Each row was made from one path, in order. Every step used is in the known rows, and no mark comes twice. Write each row's path.
Known rows:
popaso bavin tilez: [-17   8 -11  16 -16   2   7   9  -2  12   5  -7  -6 -27  23 -10  11  -5
   2]
velu bavin popaso totomal tilez losor: [ -9 -13   7 -16  -1   0   4  -4  -4 -21  12  17  -7  26 -13  -1  -5   5
   1]
sibifi bavin: [ 40  -1 -33  10 -12 -14   9   5  -1 -14  18  -3  -3   7  11   8  21   5
   2]
totomal tilez losor velu: [  2  -3  15  -9  20  15   9 -19  16  12  -9  38  16  -3  -3 -13  -7 -14
  -3]
tilez losor: [ 9  1  8 -6 11  4  2  6  0 -7  3 -4 11  6 -6  9 -7 -1  2]
velu bavin: [ 29  -8   7 -12   4 -13   6   6 -10 -14  15 -14  -9  11  16   0   4  -1
  -3]
losor tilez: [ 17   3   5  -7  -5  -9 -22  27 -15  -6 -11 -12   0  18   8   7   0  14
  -1]
bavin popaso totomal tilez losor: [-33  -2   2  -7 -15  -3 -17  -3   0  -7   0  36   4  16 -30  -3  -2  10
   5]
totomal popaso bavin tilez losor velu: [-23   8   3  40   8   3  21   5   6   5 -12 -27   5 -21   6  -2  -1 -19
  -1]
totomal popaso bavin tilez: [-13  10  -4  42 -16  -6  16  14   0   6  -4 -25   4 -23   8  -9  11 -11
   2]
sibifi bavin tilez losor: [ 21  -6 -34  13  -4  17  13   6  16 -20  28 -24  -4  -3   8   6   6  16
   0]
totomal popaso bavin tilez losor: [-15   8  -1  41  -8   5  23  14   5   2  -5 -26   9 -19   2  -4   3 -11
   3]
velu bavin tilez losor popaso totomal: [ 17  -5   4 -17   5  15   2   9   8 -17   9 -30 -15   9  11  -1 -12  15
   0]
totomal popaso bavin: [  0  12   0  39 -14 -21  20  12  -9   8 -12  -8  10 -11   4  -3  15 -20
   5]
popaso totomal: [ 15  16   0  -5  -7 -19 -11  20  -8   1 -15   9  -2  12 -17   4  13   6
   9]
totomal tilez losor velu bavin: [ 10  -8  17 -13  26  17  18 -21  14   5  -3  32   9   3   2 -15  -9 -16
  -4]
bavin popaso totomal tilez losor velu: [-40  -2   6  -9   0  -4 -18 -11   0  -5  -9  34   3  14 -27  -1  -6   2
   1]
popaso totomal tilez losor velu bavin: [ 14   5  11 -13  18   8  15  -4  12   5 -17  35   2  17 -19  -6   0  -8
   5]
sibifi totomal popaso bavin: [  3   7 -19  38 -20 -18  16   5 -22  41   1  -8   9 -20 -19  20  30 -12
   6]
bavin popaso totomal tilez: [-31  -1  -1  -7 -22 -13 -24  -3  -5  -3   0  37   0  11 -24  -7   6  11
   4]
tilez losor velu bavin popaso totomal: [-15  -5  15 -14  34   0   1  -7  -4 -18  -7  -7  -4  21 -11  16 -18  -6
  -3]
bavin tilez losor velu: [-19  -3   8  -3  23  21 -12   0  13  -5   5 -32  -2 -15   6   0 -16   6
  -7]
velu bavin popaso totomal: [ -7  -9   3 -13  -6 -19  -9   6 -16 -25  12  -6 -15  25  -5   6   2   8
   0]

Which path is each row?
[  7  -6  18 -13  41   4  10  -9  -1 -13  -4 -14   1  11   5  11 -17 -14
  -6] => tilez losor velu bavin
[ -1  -9  12 -10  29  -2  -6  -8   0  -9   4 -32 -15  -7  23  -4  -8  -5
 -13] => losor velu bavin tilez
[ 12  -6 -12   1  -7  12   8 -12  -3  43  12  30  15 -12 -29  10  16   0
   4] => sibifi totomal tilez losor
[ 30  13   0 -16 -24 -13 -19   0   5  16 -23  34   2   5   1 -14   7   8
   5] => losor popaso totomal tilez
[-13 -14  14 -13  19  15   8 -26  11  -3   3  34   7   6  -3 -13 -13 -10
  -6] => totomal tilez losor velu bavin popaso
[ 20  -2   8 -13  -6  14   1 -15  16  13  -5  41  17  -1   3 -18  -6   0
   0] => totomal tilez losor popaso
[ 28  -5 -35   8 -10  15   5   3  16 -17  22 -24  -6  -2  16   5   3  20
  -1] => sibifi bavin tilez losor popaso
[ -1   4  -1  -7  -5  19 -17  11  14  -4  -1 -24  -3  -6   0  -1 -13  21
   2] => bavin tilez losor popaso totomal
[-16  -9  13 -14  20 -13  -7 -17  -5  -7  -6  14 -10  13   1  -5  -4  -9
  -8] => losor velu bavin popaso totomal tilez
[ 21  10   6 -15   0  -1  -9   8   3  -2 -18   3   6  14  -8  10 -10   7
   6] => tilez losor popaso totomal
[ 17 -13   5 -15   5  16   2   3   7 -19  18 -36 -12   1  22  -4 -15  12
  -5] => velu bavin tilez losor popaso
[ 12   1 -19   3 -17  10  14 -16  -5  53   3  38  13 -19 -14   6  18  -7
   6] => sibifi totomal tilez losor popaso bavin
[-20   6  -8  14  -5  16  16   8   3   6   5  -7  -1 -22  15  -5   1  -7
   3] => popaso bavin tilez losor
[ -1  -3   2  -8  -6  19 -18   5  14  -5   7 -30  -1 -13  12  -4 -16  18
  -3] => bavin tilez losor popaso
[-32   2  -2  -5 -18 -25 -32   8 -17 -14   1   8  -5  16 -22   8   5  14
   4] => bavin popaso totomal
[-16  -5  13 -14  24 -23 -15 -10 -14 -15  -7  -9 -15  16   3   7  -6  -6
  -8] => losor velu bavin popaso totomal
[ -9   5 -22  41 -22  -5  12   7 -14  40   8 -22   4 -30 -17  16  27  -5
   4] => sibifi totomal popaso bavin tilez
[-16 -11  16 -14  35   1   0 -13  -5 -20   2 -13  -2  14   0  13 -21  -8
  -8] => tilez losor velu bavin popaso
[ 17  12  -6  -2 -24 -22  -7  -1 -12  15 -16  10  -1 -12  32  -7   8  -6
   2] => losor popaso bavin
[  5   9 -10   1 -26  -8 -12   1  -3  14  -8  -6  -7 -23  34 -12   3   4
   0] => losor popaso bavin tilez
